Each row comes from the steps of one path. Every step used is in the known rows, and no mark comes twice. Write the path behind each row, first mark first.
In the rows, zero is written as 128.
Known rows
fipa, kabopam, fivo, noviv, sida: [140 141 131 88 100 137 123 45 122 95 127 132 82 130 87 131 188 86 178 117 171 129 98 140]
bebi, fivo: [108 144 142 98 150 153 113 144 121 158 97 142 71 160 144 134 145 136 129 124 171 132 65 127]
noviv, sida, deluta: [117 116 124 99 126 144 126 140 113 184 157 153 134 97 135 156 161 120 125 88 125 120 148 126]
kabopam, fipa, sida, deluta, noviv: [141 92 172 174 113 138 108 173 95 126 142 125 133 33 131 119 178 140 117 133 76 118 198 140]
kabopam, deluta, noviv, fivo, bebi: [136 162 118 152 141 88 104 162 191 139 88 113 124 192 152 139 86 159 94 122 88 189 45 101]
fivo, bodag, deluta, sida: [112 75 93 144 132 111 131 131 110 139 168 145 133 119 129 117 83 129 129 121 152 102 94 126]
noviv, fivo: [135 167 134 104 158 104 103 116 133 144 97 123 102 152 156 145 153 123 127 109 131 164 106 111]
noviv, sida, deluta, kabopam, fivo, bodag: [111 149 103 122 113 217 171 140 144 191 164 148 152 144 117 119 135 116 123 137 160 145 159 110]
bebi, fivo, bodag, deluta, sida: [108 78 113 148 130 166 140 163 144 160 136 144 92 131 133 121 96 141 122 139 163 107 34 145]
kabopam, deluta, noviv, sida: [98 124 125 121 105 104 107 158 113 174 144 148 129 180 124 126 117 126 105 115 141 141 83 127]
bodag, deluta, kabopam, fivo: [109 152 123 115 129 105 149 115 133 92 123 125 162 146 112 115 96 115 120 150 134 96 129 124]
noviv, fivo, bodag, deluta, sida: [135 101 103 155 140 115 128 136 160 145 135 126 124 123 145 133 105 124 118 124 126 139 76 128]
deluta, noviv, fivo: [114 168 152 135 148 95 104 131 138 121 97 115 112 161 148 147 140 127 122 118 128 182 108 134]
bodag, deluta, kabopam, fivo, noviv: [148 126 113 115 124 102 154 62 142 53 107 103 132 157 95 126 84 130 152 156 122 108 137 143]
kabopam, fivo, noviv, sida: [145 135 118 84 116 147 126 59 123 132 120 135 66 153 100 136 177 111 163 114 160 149 105 128]
fipa, kabopam, fivo: [100 168 149 98 120 121 113 98 122 106 115 143 111 129 101 107 165 103 154 130 171 109 104 118]
kabopam, fivo, bodag, deluta: [122 128 103 97 133 151 135 111 120 147 129 136 130 120 111 127 86 137 143 135 140 97 87 97]
fivo, bodag: [119 138 94 98 152 143 114 108 76 167 145 147 116 155 141 126 102 138 145 113 175 137 119 88]
sida, deluta: [117 119 133 110 138 124 121 141 121 154 128 146 136 107 134 143 129 159 135 107 112 112 160 123]
deluta, noviv: [92 143 140 125 138 93 106 127 87 113 130 136 125 160 129 131 118 133 133 117 154 147 127 133]
fipa, sida, deluta, kabopam: [122 141 128 146 121 135 145 160 150 108 149 124 174 94 141 98 119 106 126 137 138 107 192 135]
fipa, kabopam, deluta: [116 132 128 105 115 84 93 126 119 133 119 146 136 154 118 105 108 131 137 126 141 93 83 113]

Which path is each row?
[177 81 145 143 123 201 148 124 102 158 122 114 79 109 130 155 192 149 121 137 91 145 170 156] -> bebi, fivo, noviv, sida, deluta, kabopam, fipa
[137 151 120 149 158 67 116 137 159 87 112 95 158 116 154 177 83 132 105 104 77 157 67 120] -> bodag, deluta, noviv, fivo, bebi
[120 145 159 148 136 120 121 161 171 139 96 117 137 122 141 162 131 157 124 118 81 167 142 151] -> sida, deluta, noviv, fivo
[145 113 126 122 118 191 163 122 156 140 118 117 97 152 128 155 139 134 137 130 139 144 130 169] -> bebi, fivo, noviv, sida, deluta, kabopam
[183 78 125 140 124 146 138 89 70 133 153 116 122 99 126 152 179 136 125 120 77 143 230 136] -> fivo, noviv, sida, deluta, kabopam, fipa
[122 111 109 102 149 172 132 145 116 163 119 132 107 125 140 148 77 149 134 132 147 97 44 118] -> bebi, fivo, bodag, deluta
[134 154 135 162 150 118 124 163 191 125 105 106 144 119 154 171 115 160 110 102 67 187 115 123] -> sida, deluta, noviv, fivo, bebi
[152 132 141 151 136 118 116 129 61 104 152 120 137 95 149 87 180 91 108 143 137 121 192 106] -> deluta, kabopam, fipa, sida
[105 155 139 128 122 154 158 140 162 132 116 137 150 149 114 108 128 139 124 146 129 127 178 127] -> sida, deluta, kabopam, fivo
[93 132 139 125 91 93 102 144 112 139 150 147 147 154 109 121 127 103 120 115 153 122 74 139] -> fipa, kabopam, deluta, noviv, sida
[106 90 117 147 111 90 108 159 151 168 126 160 101 188 124 84 117 146 108 131 147 125 82 126] -> kabopam, deluta, sida
[160 105 133 150 133 92 123 133 72 80 159 107 170 54 145 104 142 93 104 144 99 79 179 119] -> bodag, deluta, kabopam, fipa, sida
[155 135 133 144 99 166 162 105 192 73 109 107 125 111 100 93 125 124 160 162 130 122 181 152] -> fipa, sida, deluta, kabopam, fivo, noviv
[96 119 148 140 126 120 124 156 123 128 129 136 147 119 124 146 113 161 131 114 105 134 164 148] -> sida, deluta, noviv
[121 141 144 134 143 68 113 135 142 97 103 103 150 119 141 166 101 131 120 122 89 138 93 148] -> bodag, deluta, noviv, fivo
[116 159 143 145 104 168 159 158 186 115 127 127 155 103 118 82 143 106 128 158 141 111 173 133] -> fipa, sida, deluta, kabopam, fivo
[164 91 156 143 127 145 107 158 95 149 139 133 123 21 140 116 190 133 120 123 79 98 195 116] -> kabopam, fipa, sida, deluta
[146 130 128 128 115 153 163 85 169 94 99 115 119 158 97 120 112 158 156 153 118 137 186 145] -> sida, deluta, kabopam, fivo, noviv
[167 100 108 154 136 136 131 130 60 112 176 113 172 59 145 102 112 102 111 153 116 89 172 97] -> fivo, bodag, deluta, kabopam, fipa, sida
[115 131 108 115 147 72 137 117 99 86 145 120 181 140 137 131 77 113 117 129 132 92 145 125] -> bodag, deluta, kabopam
[138 152 111 105 116 145 151 62 124 104 130 121 98 189 104 121 156 95 147 135 174 158 137 134] -> deluta, kabopam, fivo, noviv, sida
